What can hang from each mark:
j_44: j_706 j_937
j_925: j_165
j_706: j_44 j_82 j_288
j_937: j_44
j_612: j_44 j_288 j_525 j_925
j_525: j_612
j_489: j_288
j_82: j_612
j_288: j_706
j_50: j_977
j_977: j_525

In the rows, 128 means zero.
Known rows, with every way that one mark hangs from another:
j_612(j_44(j_706(j_82)) j_288 j_525): [144 135  96 171 155 170  96 162 136 125 116 125 150  56 117 102  65 120
 106  51  69 144 128 138 136 159 154  70 158  89 162 141 100 166 111 116
 126 215 156  16 109 153 139 140 130 105]
j_612(j_288 j_925): [126 139 105 116 179 174 127 154 128 111  93 111 137  79 116 108  73 121
  79  51 173 123 148 142 118 227 117  87 145 139 128 114 113 155 109 105
 160 160 146 112  86 146 157 149 116  87]
j_50(j_977(j_525(j_612))): [122 167 118 191 149 184 132 177 142 118 137 126 138  88 124  95  86  95
 118 110 148 171 173 145 146 199 147  88 134  99 123 140 130 155 163 120
 124 155 122 116 113 129 146 157 112  99]
j_612(j_44(j_706)): [124 133 117 159 146 174 111 162 132  80 114 128 160  70 133 116  97 121
  97  89 147 148 129 145 162 173 117  92 150  56 119 142 119 177 131 108
 130 154 127  68 109 147 138 142 122  99]
j_977(j_525): [119 158 106 145 143 190 139 168 144 100 137 137 134  75 116 112  86 116
 111 125 184 145 158 151 129 176 129 111 119  94 122 121 122 145 138 121
 133 140 137 119  98 126 140 155 107  96]
j_612(j_44(j_706) j_288 j_525): [142 133  97 158 147 168 102 166 135 105 104 123 151  56 116  96  71 128
 105  53  94 142 132 138 137 161 145  56 155  95 156 138 105 156 107 114
 131 218 152  23  99 153 141 139 130 103]
j_937(j_44(j_706)): [126 187 118 160 167 173 129 161 140  67 112 131 138  86 129 122 113 146
  99 106 166 166 121 143 139 146 128 101 152  71 116 128 119 185 112 111
 146 168 106 117  99 141 139 148 118  93]
j_706(j_82): [122 139 120 158 176 189 111 151 133 128 141 120 143 106 129 119  97 103
 103 121 128 150 144 144 130 169 146 134 139  95 137 138 120 169 141 110
 127 121 124 122 137 139 141 152 113  99]
j_706(j_44): [122 109 139 134 151 174 113 167 124 107 130 100 156 110 124 104 123 115
  90 132 180 137 154 153 140 140 153  76 134 111 100 126 132 141 123 109
 166  97 124 130 124 141 148 156 109  93]
j_50(j_977(j_525)): [118 164 112 188 155 181 120 175 143 123 134 121 144  95 122 100  86  83
 119 120 144 162 179 144 142 188 137  78 129  97 128 140 125 157 158 117
 126 150 123 112 110 122 149 160 112  93]
j_525(j_612(j_44 j_288(j_706) j_925)): [131 139 119 133 157 173 132 161 128  64 102 135 128  69 128 106  76 131
  83  24 173 144 126 148 150 246 139 100 157 124 103 132 123 146 145 108
 150 161 144  77  98 166 140 159 121 102]
j_937(j_44): [120 190 125 153 168 169 123 161 136  64 122 128 133 107 122 127 117 130
 101 107 155 162 138 151 127 162 132  97 144  86 111 122 121 165 125 108
 151 153 109 101 112 147 132 149 115  97]
j_612(j_288): [123 160 118 154 163 181 114 156 133  97 105 109 141 121 120 110  89 138
  94  80 141 133 149 142 126 179 130  88 143 130 134 131 107 130 112 113
 151 162 138 121 104 145 145 146 120  91]
j_489(j_288(j_706(j_82(j_612)))): [115 113 111 142 195 184 103 160 141 109 122 122 111  87 118 126  72 110
 115 118 190 151 132 142 132 173 146 108 131 113 108 134 109 173 159 112
 135 121 130 173 102 139 144 180 116  93]
j_489(j_288(j_706)): [114 122 110 127 184 183 109 166 138 102 111 123 117  90 117 120  81 119
 116 115 216 141 134 145 123 181 131 100 128 115  95 139 114 145 154 111
 149 126 133 166  86 145 149 173 117  87]
j_977(j_525(j_612(j_44 j_288(j_706)))): [125 166 111 162 134 183 139 171 141  80 130 148 125  60 118 111  75 130
 103  66 173 152 141 153 150 205 142 105 133 102 111 126 118 130 150 125
 138 169 152  84 100 141 131 154 115 102]
j_44(j_706 j_937): [135 161 113 161 175 179 130 155 148  87 111 123 149  79 138 102  78 153
  95 164 161 182 128 129 157 157 109 101 155  74 136 133 131 167 117 118
 117 145 108 141  65 129 165 153 116 104]
j_50(j_977): [119 150 122 180 162 179 109 169 136 117 123 107 150 121 130 102  99  91
 111 120 129 160 173 142 140 187 135  77 140 105 126 149 127 159 151 109
 126 136 110 120 118 133 152 158 115  94]
j_50(j_977(j_525(j_612(j_288 j_925)))): [123 162 114 183 156 180 132 175 141 121 130 124 136  77 120  93  74  93
 109  82 148 165 171 144 143 218 144  85 138 109 127 136 125 156 157 118
 129 167 131 111 107 130 150 161 114  95]
j_525(j_612(j_44(j_937) j_288 j_925)): [133 154 125 158 165 170 134 164 129  77 112 132 131  59 124 101  68 138
  82  50 151 163 128 146 149 249 130  94 162 102 122 124 128 151 141 108
 138 178 141  71  98 167 141 149 123 109]
j_44(j_706(j_82(j_612) j_288) j_937): [138 140 118 197 186 171  95 149 158 105 129 124 146  70 137 105  53 126
  88 157 128 191 113 124 178 140 139 126 153  47 156 120 127 198 120 118
 100 151 103 174 101 121 171 173 114 105]
j_706(j_82(j_612(j_288))): [125 132 123 181 183 186  99 143 137 102 132 118 133 107 126 124  76 111
  99 122 100 157 142 139 149 164 153 114 144 109 153 124 109 195 130 112
 114 124 121 139 142 130 133 162 117 105]
j_489(j_288(j_706(j_44(j_937) j_82))): [116 116 119 139 197 176 103 165 137 129 125 117 119  80 118 119  75 109
 108 129 197 154 135 145 132 162 150  96 135 109  91 134 120 153 155 113
 152 115 136 161  95 145 152 176 115  91]
j_525(j_612(j_44 j_288)): [130 160 133 169 144 178 123 165 128  71 119 125 136  91 125 106  91 143
  91  53 139 151 131 149 150 216 144 105 156 101 121 139 120 136 140 112
 138 175 139  75 124 166 130 144 126 106]
j_977(j_525(j_612)): [126 163 113 152 136 192 150 172 143  88 144 143 126  69 119 105  90 131
 109 113 184 156 147 151 140 192 144 125 124  96 120 123 126 137 150 124
 130 149 135 123 105 133 136 154 109 103]
j_82(j_612(j_925)): [125 101 123 123 176 177 118 153 135  57 113 120 129  83 125 116  78 118
  90 135 159 154 148 142 152 192 126  87 135 118 134 104 124 213 132 104
 120  97 107 164 109 122 143 177 108 107]
j_489(j_288): [113 126 117 140 181 183 115 168 133 124 124 109 124  85 109 115  85 123
 113 124 193 142 138 145 117 179 129 106 131  91 114 132 112 151 143 111
 145 146 135 158 105 147 143 154 118  88]
j_525(j_612(j_288 j_925(j_165))): [130 150 124 121 154 186 154 160 130  93 101 128 138  77 122 102  82 149
  79  57 181 146 131 147 133 252 132 117 152 141 126 117 121 133 142 112
 152 150 148 126 107 163 148 156 119  96]
j_489(j_288(j_706(j_44 j_82(j_612)))): [116  99 121 141 191 178  96 163 136 115 126 116 117  85 117 124  78 109
 109 127 192 149 134 146 139 157 161  91 133 111  92 130 116 171 157 112
 148 106 135 175 109 140 144 182 115  90]
j_612(j_288(j_706) j_925): [127 136 100 100 181 172 123 151 133  94  78 121 129  87 123 113  67 119
  82  42 184 123 145 142 125 230 122  79 145 164 108 119 112 150 118 106
 168 140 149 123  67 145 162 171 114  86]
j_706(j_44 j_82(j_612(j_288 j_525))): [134  94 132 166 173 174  88 154 130 130 147 103 143  92 117 108  87 108
  95 130 103 152 149 146 149 119 193  74 142 118 144 115 119 191 122 113
 137 112 132 126 154 129 137 169 114 107]

Rows:
[126 137 126 192 185 176  93 146 138  92 138 126 136  86 127 126  66 110
  96 114  78 172 140 141 160 171 147  98 152  89 149 124 114 199 139 112
 108 140 123 100 137 136 129 161 121 112]	j_706(j_82(j_612(j_44(j_937) j_288)))
[122 169 114 187 152 182 128 174 145 109 124 127 132  92 126  97  79  98
 114  91 153 162 169 143 151 205 148  79 138 118 117 143 123 145 161 122
 131 159 129 116 102 129 149 167 113  96]	j_50(j_977(j_525(j_612(j_288(j_706)))))
[142 126  88  98 175 172 122 162 132 129  98 112 133  66 105  90  66 120
  99  64 130 125 151 140  97 205 143  67 140 153 154 116 114 151 105 107
 147 178 154  87  82 146 159 154 117  97]	j_612(j_288 j_525 j_925)
[127 126 125 134 177 174 106 154 137  99 123 125 137 118 137 118  94 111
  95 134 170 160 143 146 151 153 156  86 140 133  90 137 134 152 147 113
 149  79 124 129  98 138 156 183 109 100]	j_288(j_706(j_44(j_937) j_82))
[115 104 119 135 188 179 104 165 135 131 124 115 121  85 117 122  85 106
 110 117 205 144 134 147 127 162 153  97 134 114  90 137 115 156 154 111
 156 113 139 160 105 146 149 174 116  87]	j_489(j_288(j_706(j_44 j_82)))
[135  74 129 138 180 172  98 156 128 131 144 108 142  76 119 106  88  97
  93 138 116 155 149 148 144 136 183  82 137 111 137 111 129 213 131 107
 135  87 126 126 148 128 142 175 108 108]	j_706(j_44 j_82(j_612(j_525 j_925)))
[130 119 143 188 190 166  94 150 134 115 143 106 140  95 124 114  75 119
  85 148 108 176 146 143 166 132 173  74 151 105 137 110 126 192 130 114
 131 106 123 136 137 130 143 169 114 111]	j_706(j_44(j_937) j_82(j_612(j_288)))
[126 131 127 119 165 171 112 160 137  71 109 123 138 123 136 112 103 125
  93 140 190 154 148 147 151 161 144  70 136 140  79 131 136 130 141 113
 159  74 119 136  78 137 158 182 108  99]	j_288(j_706(j_44(j_937)))
[129 130 103 143 170 163 121 156 128  95  88 123 151  37 122 109  62 119
  75  12 147 128 127 141 151 223 108  73 162  91 121 121 107 183 109 104
 151 194 156  49  84 156 150 142 125  90]	j_612(j_44(j_706) j_288 j_925)
[127 124 138 171 181 171 104 156 131 144 152 106 150  98 128 109  98 110
  90 155 137 169 148 147 145 138 163  95 147  91 121 124 135 165 136 112
 142  97 125 115 133 140 150 159 111 104]	j_706(j_44(j_937) j_82)
[130 113 140 180 180 157  69 159 140 156 160 102 158 101 122 101  78  91
  78 137 154 163 131 144 153 130 180 117 139  61 121 114 135 147 133 111
 148 123 124 140 152 140 167 170 108  95]	j_706(j_44(j_937) j_82 j_288)
[128  81 143 177 168 161  61 156 138 131 156 101 154  96 121 109  83  87
  80 123 151 149 130 145 169 117 196 116 131  73 127 107 126 186 127 109
 142 105 118 175 180 127 156 180 106  97]	j_706(j_44 j_82(j_612) j_288)
[115 110 119 123 182 176 108 169 135 110 116 112 122  90 116 117  89 117
 110 117 220 139 137 148 130 166 144  87 129 116  83 134 118 146 152 111
 165 114 138 165  91 146 151 174 114  86]	j_489(j_288(j_706(j_44)))
[136  94 111 155 184 170  72 152 146 129 145 118 137  76 116 106  58  81
  93 110 119 150 129 138 143 165 175 134 128  77 159 110 123 196 132 107
 112 139 120 156 154 126 160 182 108 102]	j_706(j_82(j_612(j_525 j_925)) j_288)
[127 168 109 174 133 186 144 170 142  90 133 142 131  43 117 106  75 137
 101  69 170 154 135 149 153 196 138 113 138  84 125 125 115 146 139 126
 132 185 149  89 102 140 132 145 117 101]	j_977(j_525(j_612(j_44(j_706) j_288)))
[134 103 100  82 150 166 129 169 130 115 108 143 154  46 112 105  76  96
  94  81 133 143 147 155 119 240 123  64 139 109 145 111 124 156 155 102
 133 148 164  15 109 165 144 158 117 101]	j_612(j_44 j_525 j_925(j_165))
[126  91 123 124 178 176 102 151 134  83 115 124 133 101 136 123  91  99
  91 119 167 149 142 147 158 158 163  85 136 143  92 125 129 182 143 110
 149  65 122 153 111 129 149 194 107 102]	j_288(j_706(j_44 j_82(j_612(j_925))))
[116 115 114 148 193 179  96 161 139 100 125 127 113  77 118 130  69 105
 113 108 178 150 130 145 139 182 146  96 135 102 102 134 110 176 163 111
 135 129 134 150 108 145 139 177 118  94]	j_489(j_288(j_706(j_82(j_612(j_44)))))
[139 123 105 168 168 187 112 148 144 110 122 122 145  67 132 108  76 135
 104 125 121 158 123 130 154 136 147 110 150  94 159 135 111 208 112 117
 114 151 121 145 110 122 149 160 120 102]	j_44(j_706(j_82(j_612(j_288 j_525))))
[137 136 114 173 195 179 122 146 150  97 120 132 139  57 140 111  56 133
  90 161 128 193 123 126 167 162 123 109 160  72 152 123 129 219 124 114
  98 138 109 153  81 120 161 166 115 111]	j_44(j_706(j_82(j_612(j_925))) j_937)
[128 105 146 177 188 168  97 152 134 110 152 109 141  95 128 114  83 113
  87 174 116 182 146 145 167 131 171  80 147  92 131 112 136 199 138 111
 124  87 114 138 141 127 142 172 110 113]	j_706(j_44(j_937) j_82(j_612))
[126 107 129 166 157 174 100 156 138  41 120 127 142  76 132 122  84 126
  96 127 126 164 135 141 179 160 129  82 146  77 135 122 118 214 135 109
 105 120 105 124 120 127 130 167 116 112]	j_82(j_612(j_44(j_706)))
[126 152 108 135 142 187 155 170 141  98 134 144 125  51 116 101  82 123
 103  98 203 152 147 152 134 216 137 124 124 102 116 116 128 152 149 120
 134 147 141 123  97 134 141 156 107 102]	j_977(j_525(j_612(j_925)))
[128  91 122 145 168 165  98 155 139  54 110 126 141  47 127 115  68 108
  83 100 148 156 129 140 176 189 125  85 144  73 133 109 123 227 129 103
 115 127 111 128 114 129 143 172 112 105]	j_82(j_612(j_44(j_706(j_288)) j_925))
[127 123 126 156 182 159 105 153 135  47 104 122 129  62 120 117  52 122
  79  97 113 166 145 141 166 213 120  53 153 103 139 100 118 204 128 105
 118 141 124 100  99 137 135 168 117 112]	j_82(j_612(j_44(j_937) j_288 j_925))
[129 183 119 181 180 174 119 151 142  71 119 129 133  80 127 131  95 140
  97  94 133 174 116 140 151 142 143 104 158  75 131 121 109 203 112 113
 137 172 111 121 114 137 133 153 121  97]	j_937(j_44(j_706(j_82(j_612(j_288)))))
[123 133 104 120 177 160 111 156 128  76  81 132 136  63 124 119  62 102
  78   6 160 126 139 149 142 245 116  62 154 130  97 124 111 158 128 101
 163 160 158  43  79 160 146 162 121  91]	j_612(j_44 j_288(j_706) j_925)
[143 112  98 162 149 167  88 166 139 125 135 131 156  53 122  97  76  99
 107  89 101 152 125 140 142 149 159  97 143  49 155 141 118 177 128 111
 114 190 136  43 129 146 148 151 119 105]	j_612(j_44(j_706(j_82 j_288)) j_525)
[123 158 114 177 155 181 136 176 141 120 135 126 137  76 122  95  78  89
 111  97 158 167 173 146 146 214 140  92 135 101 120 135 129 165 164 117
 124 154 124 118 107 130 149 161 111  97]	j_50(j_977(j_525(j_612(j_925))))
[125 113 123 151 174 164 103 153 132  49 101 121 132  68 119 120  62 120
  83  73 124 147 144 144 164 209 126  62 147 107 135 102 111 207 127 103
 124 141 128 100 113 135 131 166 118 106]	j_82(j_612(j_44 j_288 j_925))
[124 149 108 126 137 191 163 169 142 100 133 150 130  50 116 104  80 125
  99 100 202 154 145 153 135 227 131 131 125 106 120 110 127 141 158 121
 134 141 150 124  99 138 140 159 109  99]	j_977(j_525(j_612(j_925(j_165))))
[138 104 105 109 176 173 107 153 142  62  93 121 119  78 118 108  58 125
  98 103 132 147 148 138 139 186 150  57 136 159 148 107 114 193 122 110
 124 122 125 138  89 123 147 186 112 108]	j_82(j_612(j_288(j_706) j_525 j_925))
[121 109 105 136 195 184 101 161 142 112 123 124 111  78 115 123  69 111
 122 127 177 152 135 141 128 169 153  98 128 118 117 135 111 172 156 113
 132 128 134 167 103 138 145 182 116  96]	j_489(j_288(j_706(j_82(j_612(j_525)))))
[120 165 119 196 144 178 128 178 141 111 139 128 141  85 124  97  87  91
 115  99 138 170 171 147 156 206 144  82 139  85 122 142 128 157 168 118
 122 161 122  89 118 134 141 157 116 100]	j_50(j_977(j_525(j_612(j_44))))
[132 103 112 154 183 178  98 151 135 107 138 129 132  67 121 116  71  92
 103 116  89 161 143 143 141 181 155  98 143  90 153 121 121 218 143 106
 104 127 125  92 140 134 133 164 114 114]	j_706(j_82(j_612(j_44 j_525 j_925)))
[126 180 119 163 166 167 113 161 144  75 115 127 143  87 126 119 103 135
  95  93 172 163 114 142 144 144 136 116 147  59 116 122 118 180 109 111
 149 179 105 131 107 140 149 154 116  90]	j_937(j_44(j_706(j_288)))
[136 148 132 175 147 174 124 167 138  69 125 134 142  72 133  98  85 144
  89  90 158 177 114 142 168 199 140 125 157  58 120 140 135 151 146 114
 121 169 116 101 113 156 145 152 120 111]	j_525(j_612(j_44(j_706(j_288) j_937)))
[140 145  94 121 158 179 104 161 140  98  94 120 129 111 117  99  77 132
 112  87 125 134 148 139 113 167 156  64 138 169 138 137 108 121 116 118
 145 160 146  96  80 142 152 168 118 100]	j_612(j_288(j_706) j_525)
[125 172 112 160 137 190 150 168 142  93 135 137 126  69 115 103  81 136
 105  94 177 151 145 150 138 195 143 119 131 106 125 123 117 132 140 127
 137 166 144 119 102 134 136 149 114  99]	j_977(j_525(j_612(j_288)))
[124 171 114 171 133 184 140 171 140  87 135 142 129  58 115 107  76 129
 105  72 166 154 144 152 146 206 142 110 135  91 123 123 116 137 145 123
 135 176 150  78 109 143 128 147 116 102]	j_977(j_525(j_612(j_44 j_288)))
[126 182 118 171 177 176 125 155 140  87 122 131 138  79 129 127 107 132
 101 102 147 171 119 142 141 145 139 116 154  66 122 131 115 195 113 111
 142 170 108 115 114 141 138 147 119  97]	j_937(j_44(j_706(j_82)))
[133 126 111 176 171 189 113 146 143 103 119 121 145  72 136 115  79 135
  97 118 134 157 124 131 162 142 139 120 153  91 150 133 111 210 114 116
 118 144 119 155 115 124 148 159 118 100]	j_44(j_706(j_82(j_612(j_288))))
